Known rows, with every way that one mark hangs from another
[q_57 [q_202 [q_990 [q_430 q_233]]]]: [ 37  16  12 -13 -18 -15  -6  -8 -14 -18   1   7   2 -12  -8   3 -50   0
   4  16   9   2   1   3]
[q_764 q_965]: [ -1  11  -5 -28  -3   4   0 -28  26 -24   4 -17   2 -14  15   0   0  -2
  19  24 -16 -10  -3  -1]
[q_990 [q_430 [q_233 q_929]]]: [ 16   3   1  -7  -4 -11   7   1  12 -30   8   5   7   3   6  44 -17   2
  17  -3  12  13   2   5]
[q_430 [q_59 q_375] [q_233 q_929]]: [  0 -27 -12   0  14 -21 -17 -13  12  -9 -14  -2  15  -7   9  23  18 -10
  18   3  21  19   6  19]
[q_430 q_222]: [ -4   3  10  -5  -5 -21  -5  -4   1  -8  16  -8   1 -19  12   2 -29  -9
  12   4 -10  -4   1  -4]
[q_222 [q_430 q_233]]: [ 27  11   4  -9 -19  10  18 -19  15 -35  -1  12   7  -3  -3  31 -15  -6
  10   7   7   0  11   6]
[q_233 [q_929 q_631]]: [-25  -7   5  -3   6  -5   6  -5  24 -14   9 -39  11   6  26  18 -29  14
  19  15  18   9  -2  -8]
[q_59 q_375]: [  3  -9  12  -5   2  -9 -21 -13  19 -30 -14 -12  -3  -6  16  14  -9 -20
  23   7   2  -2  -5   8]
[q_990 [q_430 q_59]]: [ 28   3  12  -8  -9  -1   2   8   6 -32  -3 -10  10  -3  11  -1  -7  -9
   4  10   0   3  -8  -2]
[q_375 q_59]: [ -4  -9  -2  -4 -12  -1   5 -35  13 -25   3 -27   9 -18  14  -3  -7   3
  15  23 -16   3  -8   3]
[q_57 [q_202 [q_990 [q_430 q_222]]]]: [ 22  19  33  -9 -16 -32 -15  17 -29   5  14  -7  -3 -10   2  -7 -67   3
  -1  13  -3 -11   0 -17]
[q_990 [q_430 q_59 [q_222 [q_764 q_965]] [q_233 q_929]]]: [  5   9  -3 -18 -13  -2  -7   2   5   7  10  19  28 -11  -1  28  12  14
  11  10  -4  -2  16  -1]
[q_990 [q_430 q_59 q_233]]: [ 38   4  -3  -7 -14   0   1  -5   4 -32  -3   9  16 -18   0  12   1 -10
  -1  10   8  14  -3  15]
[q_430 q_222 q_233]: [  6   5  -4  -4 -10 -20  -6 -16  -1  -7  16  10   7 -34   0  16 -21 -10
   9   3  -3   8   8  12]
[q_215 q_929]: [-11 -14   4  -4   8 -11  12 -12   0 -29   6 -28  -4  -4  18   6  -9   5
  15  -4 -11  -8   6  -6]
[q_57 [q_202 [q_990 [q_430 q_59]]]]: [ 31   7  19 -13  -8 -16  -6   9 -18  -9  -5 -15   5  -1   3 -28 -39   1
  -4  22   4  -4  -6  -9]
[q_202 [q_990 [q_430 q_59]]]: [ 24  -7   4 -12  -5   3   8   3  -9 -14  -9 -12   6   6   7 -24 -19   1
  -5   6   3  -7 -13 -10]
[q_990 [q_430 [q_59 q_375] q_222 q_233]]: [ 35  -1  15   3 -15 -20 -33   6 -15  -5 -10  16  11 -29   2  30   3 -19
  -4   3  11  13   3  16]
[q_929 q_233 q_631]: [-14  18  13   3 -14  14   0 -19  28 -25  12 -32  -5 -28  30  19 -32  -5
  12  30  11  27 -18  -3]
[q_202 q_57 [q_990 [q_430 [q_59 q_375] q_222 q_233]]]: [ 19  -2   4   9 -26 -16 -28   6 -20  32  -6  18  16 -25  -4   4 -15 -13
 -19   0  20   8   3  -2]
[q_430 q_59 [q_222 q_764] [q_233 q_929]]: [-14 -13 -10   0   0 -13  -1  -3   5   7  11  16  30 -12  -3  11  -1   7
  18  -2   2   4  20   5]
[q_631 q_929]: [-11 -16  12  -3   8 -20   8 -11  10 -23  -2 -25  -1 -12  15   1 -11   2
  31  -2  -4   5   0 -11]
[q_202 q_57 [q_990 [q_430 [q_59 q_375] q_222]]]: [  9  -2  16   7 -21 -15 -28  19 -18  31  -7   0  10 -10   7 -10 -22 -12
 -18   1  12  -4  -2 -17]

Rows
[  7  -5  -1 -21  -6  19  -5 -19  30  -9 -23  15  26  15  -1  39  35   6
  22  16  12  -9  23   5] : [q_222 [q_430 [q_59 q_375] [q_233 q_929]] [q_764 q_965]]
[ 17   7  -7   4 -30 -10  -4   6 -20  31  11  17  21 -26  -7 -11 -25  -2
 -23   2  11   7   5  -8] : [q_202 q_57 [q_990 [q_430 q_59 q_222 q_233]]]
[ 32   2  -2  -8 -13   9  18 -15  10 -25  -6   9  18  -4  -5  12   4  -6
   0  12  11   5   9  10] : [q_222 [q_430 q_59 q_233]]
[ 11  31  28 -29 -25  -6 -17   2 -12   8   9   5   6  -8  -2  -8 -48  14
   9  25 -18 -32  10 -20] : [q_57 [q_202 [q_990 [q_430 [q_222 [q_764 q_965]]]]]]
[ 28  17  11  -4 -21 -16  -8   2  -8 -16  15  18   6 -27  -1  33 -27  -8
   3   1   0   7   3   7] : [q_990 [q_430 q_222 q_233]]
[ -9  -2   9 -16  -6   0 -34 -12  12   6 -12   1  18 -20   9  -3  20  -7
  17  18 -15 -19  10   2] : [q_430 [q_59 q_375] [q_222 [q_764 q_965]]]
[  7 -16  10   4  -4   5  -6  -5  13  -4 -20 -14  24   7  12  44   6   5
   2  18  43  17  10   6] : [q_222 [q_430 [q_59 q_375] [q_233 [q_929 q_631]]]]
[  9  -1   3  -2 -11 -10  -3  15  -2  -2  10  24  28  -5  -2  27  -8   8
  12  -5   6   4  16   1] : [q_990 [q_430 q_59 [q_222 q_764] [q_233 q_929]]]
[  2  -3  -8  -2 -15  -2  -5 -13   3  -3   5  23  28 -29  -8  -2  -3  -5
  11   4  -5   0  17  12] : [q_430 q_59 [q_222 q_764] q_233]
[ 18  13  -6  -3 -31   7   6 -10   4  -3   5  13  10 -10  -4   5 -35  -3
  -5   3  14   4   1  -6] : [q_202 q_57 [q_990 [q_430 q_233]]]
[ 26   9  26  -7 -11 -32 -16  20 -36  14   8  -9   6 -13   1 -27 -48   2
 -12  18   0  -6  -1 -14] : [q_57 [q_202 [q_990 [q_430 q_59 q_222]]]]
[ 14  20  35 -10 -24 -13 -13  16 -18   0   9   8   6  -2  -4  -7 -67   8
  11  11  -9 -25  10 -18] : [q_57 [q_202 [q_990 [q_430 [q_222 q_764]]]]]
[-25   2  16   8  -4   7   8 -18  12 -22  15 -45 -10 -26  36  23 -21  10
   8  19   7  21 -10 -11] : [q_215 [q_929 q_233 q_631]]
[ 15  10  15  -6  -7 -42 -10  11 -30  17  18   6   5  -8  -5  20 -59  12
   2   5  11   5   8  -8] : [q_57 [q_202 [q_990 [q_430 q_222 [q_233 q_929]]]]]
[  1   8 -14 -20 -15   6 -11 -26  10   5   6  19  28 -36  -4  -4  17   2
   9  20 -15  -6  17  11] : [q_430 q_59 [q_222 [q_764 q_965]] q_233]
[ 10   9  -3   3 -38   8  -3   5  -9  25   8  31  30 -17 -12 -11 -25   3
 -12  -1   6  -6  15  -9] : [q_202 q_57 [q_990 [q_430 q_59 [q_222 q_764] q_233]]]
[-15 -11 -10 -14   3 -11 -30 -16  13  17  -7  14  26 -18   2  25  29   3
  21  10   1  -2  20  10] : [q_430 [q_59 q_375] [q_222 [q_764 q_965]] [q_233 q_929]]
[-17  -2 -18 -18   0  -5  -6 -17  12  15  12  12  31 -19  -1  10  19  14
  17  13  -7  -3  21   4] : [q_430 q_59 [q_222 [q_764 q_965]] [q_233 q_929]]
[ 19  13   7  -9 -26  28  20 -19  27 -40  -5  26  17   6 -10  30 -15  -2
  21   5   3 -12  21   4] : [q_222 [q_430 q_233] q_764]
[ 28   2  36  -3  -9 -37 -41  20 -36  16 -11  -7   2 -13   5 -11 -37  -8
  -8  16   8  -6  -3  -9] : [q_57 [q_202 [q_990 [q_430 [q_59 q_375] q_222]]]]
[ 34  -7   8  -3 -12   5  -8 -15  10 -23 -25  11  13  -6  -2  26  15 -18
   3  11  19   5   9  16] : [q_222 [q_430 [q_59 q_375] q_233]]
